Each row was made from one path, in order. Every step used is in the known rows, and no mark comes twice. Write each row's path.
Known rows
gikom -> pobadi: [  4.0   6.2  -0.5   3.3  12.1  -5.1 -15.1  -5.7  13.0 -12.4 -20.9  -3.6
 -12.8   0.6   6.2  -2.3  11.3 -22.8  12.3   8.9]
selid -> nirir -> telo -> bataf: [  7.2   2.9 -15.8 -23.1   7.7  -5.9 -14.2  -7.2   1.4 -16.8 -44.3 -19.2
   3.9  -2.5 -16.8  -1.9 -10.8   5.7  18.9 -10.6]
selid -> nirir -> kabor -> pobadi -> gikom: [  4.4 -23.8   4.9 -17.4   8.3   8.6 -19.0 -17.7  10.5   7.0 -44.9  -6.8
   0.5 -19.7 -10.0  -1.8  -7.7   2.5   1.6  -8.0]
gikom -> pobadi -> selid -> nirir: [  5.2  -2.9 -15.6 -12.6   9.3   0.9  -7.0 -18.2   2.1  -5.1 -29.1 -23.2
 -12.3  -9.7   6.9  -6.2  10.3 -13.4  12.7  11.6]
selid -> nirir -> kabor: [  7.1  -7.4 -11.0 -14.4   0.8   8.9 -11.9 -18.1  11.8   7.1 -29.1 -13.4
  10.9  -4.9  -4.5   0.7 -17.3   6.8   2.0  10.9]
kabor -> pobadi -> selid -> nirir: [  4.5  -9.2  -6.5 -12.8  10.5   4.7  -9.5 -21.7   1.9  -2.5 -29.2 -17.0
  -2.9 -17.2   2.4  -9.6   0.3  -6.6  12.8   4.6]
zula -> bataf -> gikom -> pobadi -> selid -> nirir: [  6.3  -7.5  -5.6 -20.9   7.7   2.5 -12.5 -15.7  -1.4   0.0 -25.2 -17.3
 -11.1  -5.9   6.9  -3.9  15.7 -19.6  14.4  12.3]
gikom -> pobadi -> zula -> bataf: [ 12.4   1.1  12.9  -2.4   3.5 -11.3 -13.6   1.8   2.7  -1.8 -16.9  14.8
  -0.8   6.7  12.1   2.3   0.6 -28.7   0.4  -1.7]
kabor -> pobadi -> gikom -> bataf: [ 10.8  -2.8  -1.0  -1.9  16.5  -2.3 -20.0  -5.9   5.2  -9.2 -38.6   6.2
  -5.5   1.2   2.2  -7.3  -1.7 -18.7  13.3  -0.6]
selid -> nirir -> telo -> pobadi -> zula -> bataf: [ 19.2  -7.6   8.8 -14.3   8.2 -15.0 -13.4  -5.2  -2.5   6.8 -35.9  12.4
  -0.5  10.1  -3.0   2.6 -16.7  -6.0   1.1  -3.6]
nirir -> telo: [  5.5  -1.2  -4.4  -6.7   6.0  -3.5  -9.4 -15.5  16.4   1.5 -19.5  -0.9
  -8.4  -3.2  -8.2  -5.8 -12.8   5.6   7.6  -3.8]
zula -> bataf -> gikom -> pobadi: [  3.8  -1.4  13.4  -8.7  10.7  -1.6 -22.2  -3.3   7.0  -3.8 -16.5   1.8
 -12.4   6.4   5.7   1.4  20.0 -30.2  14.3  10.5]
zula -> bataf -> gikom -> pobadi -> selid: [ -4.7 -15.6   4.6 -17.7   3.5  -3.4  -9.0 -13.4   9.5  14.1 -13.6  -3.7
 -18.3  -2.1  12.5  -0.9  20.8 -16.5  11.3   0.1]
pobadi -> zula -> bataf: [ 15.8  -2.1  14.2  -7.6  -1.9  -5.6 -13.6   3.4  -5.5   6.9 -10.2  13.7
   8.0   5.3   6.5   7.1  -9.5 -16.8  -1.3  -1.8]
bataf -> gikom -> pobadi -> zula: [ -6.6 -14.8   4.4  -3.0   8.7  -1.6 -10.1 -16.8  -0.2  14.9 -29.1 -12.7
 -12.9  12.6   6.6  -3.9  13.4 -23.3  -2.0   8.3]
selid -> nirir -> telo: [ 11.8   2.1 -13.6 -11.2   9.6   0.4 -10.9 -19.8   9.1  -7.6 -29.8 -13.8
  -6.7  -6.3 -10.5  -9.4 -12.5   2.1  10.3   5.2]
pobadi -> zula -> bataf -> gikom: [  5.4 -15.3  18.9 -19.1   0.3   5.8 -18.6  -5.3 -11.1  21.7 -11.1   0.2
   1.6  10.5   0.2   7.7   5.1 -16.2   2.5   7.5]
nirir -> telo -> bataf -> gikom -> pobadi: [ -8.0  -5.3  -1.1 -15.1  13.6  -6.0 -18.1 -11.4  12.0  -6.7 -38.1 -14.3
 -16.2   7.4  -5.3  -4.8  17.9 -15.6  18.7  -2.5]
zula -> bataf -> gikom: [  9.2  -7.9  19.0 -21.3   2.2   8.8 -23.4  -0.4  -6.9  12.4  -4.5   1.7
   1.5   5.3  -3.1   9.2   6.6 -14.7  12.0  11.4]
telo -> nirir: [ 20.5  -1.4  -7.8 -17.8  -5.5   8.5 -25.1   6.2  -0.2  -7.2 -25.7  -1.9
  -8.7  -0.6  -7.0  -0.7  -1.2 -14.4   2.2  17.1]
kabor -> pobadi: [  3.2  -3.5  14.0   2.4  14.4   0.8 -18.1 -11.2  11.9  -8.6 -21.3   5.9
   1.2 -11.9  -0.4  -7.2  -4.3 -11.6  12.3  -2.5]
selid -> nirir -> kabor -> pobadi -> zula: [ -3.9 -19.6   3.3  -1.9   8.1   0.0  -8.3 -25.7  10.5  11.2 -41.1  -3.7
   8.2  -3.4   2.9 -10.9 -15.7  -5.9  -8.1  -4.3]
zula -> bataf: [ 20.7   7.0  14.3 -10.3   0.2  -2.1 -19.9   8.8  -0.3  -4.5  -2.4  15.7
   7.8  -1.5   2.4  10.0  -6.7 -15.0  10.8   2.4]

Which path is each row?
[ -0.3 -22.9  -4.3 -19.3   7.6 -13.7  -1.9 -21.1  14.4  24.9 -32.2  -0.4
 -19.7  -0.1  -3.7  -0.9  -7.4  20.5   8.6 -10.4] | nirir -> telo -> pobadi -> selid
[  6.7 -27.2   5.8 -21.1   1.4   7.9 -24.0 -10.1  14.4   8.2 -46.5   3.0
  -6.0 -16.9 -10.8  -2.6  -6.2  -0.3  -3.6  -9.5] | telo -> nirir -> kabor -> pobadi -> gikom
[ 10.7 -12.2 -11.0 -21.1  10.4  -1.2  -8.4 -16.5  -6.5   9.3 -36.7 -19.5
  -8.1  -3.5  -4.1   1.3  -2.4   5.8  13.3  10.7] | telo -> pobadi -> selid -> nirir
[ 14.9  -0.5  -8.7  -6.9   9.5  -0.4 -17.3  -1.1  -1.8  -3.0 -31.5  -0.8
  -5.8   7.5   1.3   0.4  -1.6 -14.2  12.1   7.1] | pobadi -> gikom -> bataf
[ 14.3  -7.8  -4.9 -14.8  18.8 -11.7 -13.8 -15.9   6.4   2.2 -48.2  -4.6
 -12.8   6.2 -16.9  -1.5 -15.6  13.8  13.0   4.5] | selid -> nirir -> telo -> pobadi
[ -6.6 -18.6  -8.1 -35.9   5.3   4.2 -13.0 -18.4  -3.7  10.8 -37.4 -28.8
  -5.9   1.2 -13.8  -1.3   6.2   6.4  17.5  -4.5] | pobadi -> selid -> nirir -> telo -> bataf -> gikom
[ 11.0  -9.2  14.4  -8.5   4.1  -4.9 -15.2  -9.7   6.7   2.5 -28.1  15.2
  13.6  -3.1   6.0  -3.1 -16.0 -15.8  -2.8  -6.8] | selid -> nirir -> kabor -> pobadi -> zula -> bataf
[ -4.7  -9.3  -6.2  -7.3   4.8  -5.9  -3.1 -15.6  14.3   7.4 -17.0  -7.8
 -18.4  -6.6  13.3  -4.1  14.1 -10.3   9.7  -1.4] | gikom -> pobadi -> selid
[  6.7 -20.0  21.5 -21.3   5.7  -0.6 -19.7  -4.5 -11.3  26.2 -22.7   4.0
  -2.2  16.8  -3.8  10.1   2.5  -9.8   4.1   7.3] | telo -> pobadi -> zula -> bataf -> gikom
[ -1.5  -6.8 -12.2 -23.6  10.1  -9.4 -10.0 -16.5   9.4 -13.8 -49.1 -15.5
  -0.4 -10.7 -11.5  -9.6  -8.0   6.4  19.3 -21.6] | kabor -> pobadi -> selid -> nirir -> telo -> bataf
[  4.9 -21.5  18.2 -22.1   6.7  -4.8 -17.6 -11.0  -3.4  25.5 -26.9   6.1
  -7.1  16.1  -7.1   4.9  -1.9  -4.6   3.0   0.9] | nirir -> telo -> pobadi -> zula -> bataf -> gikom
[  5.9 -10.0  -3.0  -4.3  12.7  -2.3 -18.2 -11.0  15.5  -2.5 -42.8   8.7
  -1.8   1.2   2.5  -7.9  -8.2 -10.8   8.4  -4.1] | nirir -> kabor -> pobadi -> gikom -> bataf
[-14.4 -18.9  -7.6 -22.5   6.2  -7.7  -5.1 -21.4  15.2  11.6 -31.8 -16.1
 -21.8  -1.0   3.4  -6.6  17.7  -3.9  14.3 -11.5] | nirir -> telo -> bataf -> gikom -> pobadi -> selid
[ -1.5  -9.7 -14.6 -25.5   9.2   2.3 -11.0 -17.2  -4.2  -2.8 -38.7 -31.7
 -10.0  -4.3   0.4  -4.0  17.4 -12.1  18.4   7.0] | telo -> bataf -> gikom -> pobadi -> selid -> nirir
[  3.5 -14.8   5.0  -9.3   3.2   3.9 -22.3 -13.0  27.1  -3.0 -37.8  11.9
   1.5 -11.2  -3.1 -11.4 -13.5  -5.8  -0.8  -2.7] | telo -> nirir -> kabor -> pobadi
[ -5.2 -26.5  -2.2 -17.8  -2.7   1.3  -9.1 -21.2  25.2  15.0 -30.7   4.8
  -6.9 -15.7   5.7 -11.2  -5.9   3.3  -0.5 -10.3] | telo -> nirir -> kabor -> pobadi -> selid
[  0.8 -10.4   3.9  -4.8  12.0   4.3 -16.5 -22.4  21.5  -4.8 -36.4  -0.5
   9.1 -14.2  -2.1 -10.7 -14.8  -2.4   5.9  -0.8] | selid -> nirir -> kabor -> pobadi
[ -0.7  -2.4 -19.7 -23.2   9.1 -12.0  -8.5 -13.9  10.4 -15.4 -48.8 -20.7
  -7.8  -4.2  -7.8  -7.1   0.1   0.9  19.4 -16.1] | gikom -> pobadi -> selid -> nirir -> telo -> bataf
[ 16.5  -6.5  -4.8  -9.9  16.0  -8.3 -18.8  -0.9  -2.0   2.6 -45.9   3.8
 -11.0  15.3  -4.0   3.5  -4.4  -6.0  13.6   5.7] | telo -> pobadi -> gikom -> bataf
[  0.6 -17.1 -14.9 -20.4  -2.7   7.0  -4.8 -24.7  14.0  17.6 -27.9 -15.9
   6.0  -9.4   1.3  -1.2 -13.8  12.4   0.9   3.8] | pobadi -> selid -> nirir -> kabor
[ -4.4  -3.3  -6.5 -18.0  16.0  -3.4 -18.7 -14.4   7.2 -12.8 -44.6 -22.1
 -14.9   5.4  -6.7  -6.6  17.5 -17.7  20.2   3.1] | selid -> nirir -> telo -> bataf -> gikom -> pobadi
[-10.8 -15.9  -1.3 -10.7   9.3  -8.9  -8.7 -18.1   5.1   8.9 -43.0 -15.1
 -13.3  13.9  -0.1  -7.1   9.4 -15.2   1.6  -6.6] | nirir -> telo -> bataf -> gikom -> pobadi -> zula
[ 18.3  -6.0 -14.2 -13.2  19.8 -10.0 -17.3  -9.7   1.1  -3.7 -57.4  -2.2
 -14.3  12.6  -8.5  -4.4  -9.2  -2.9  14.3   4.8] | selid -> nirir -> telo -> pobadi -> gikom -> bataf
[  7.2 -11.2  19.9  -5.4   1.6  -7.4 -14.1  -6.9  11.9   8.0 -21.7  23.7
  12.4  -0.8   7.9  -0.4 -16.0 -13.8  -4.7 -12.4] | nirir -> kabor -> pobadi -> zula -> bataf
[  0.7 -25.6  10.7 -14.3   6.1   5.7 -18.4 -15.1  15.4  12.8 -38.2   1.4
  -0.7 -18.0  -8.1   0.6  -7.6   4.4   0.1 -13.6] | nirir -> kabor -> pobadi -> gikom
[-10.6 -24.6   2.8 -11.1   2.3  -1.0  -3.7 -26.3  25.8  19.1 -22.7   2.4
  -2.2 -16.3   7.8  -8.2  -6.7   8.0   3.3 -14.8] | nirir -> kabor -> pobadi -> selid
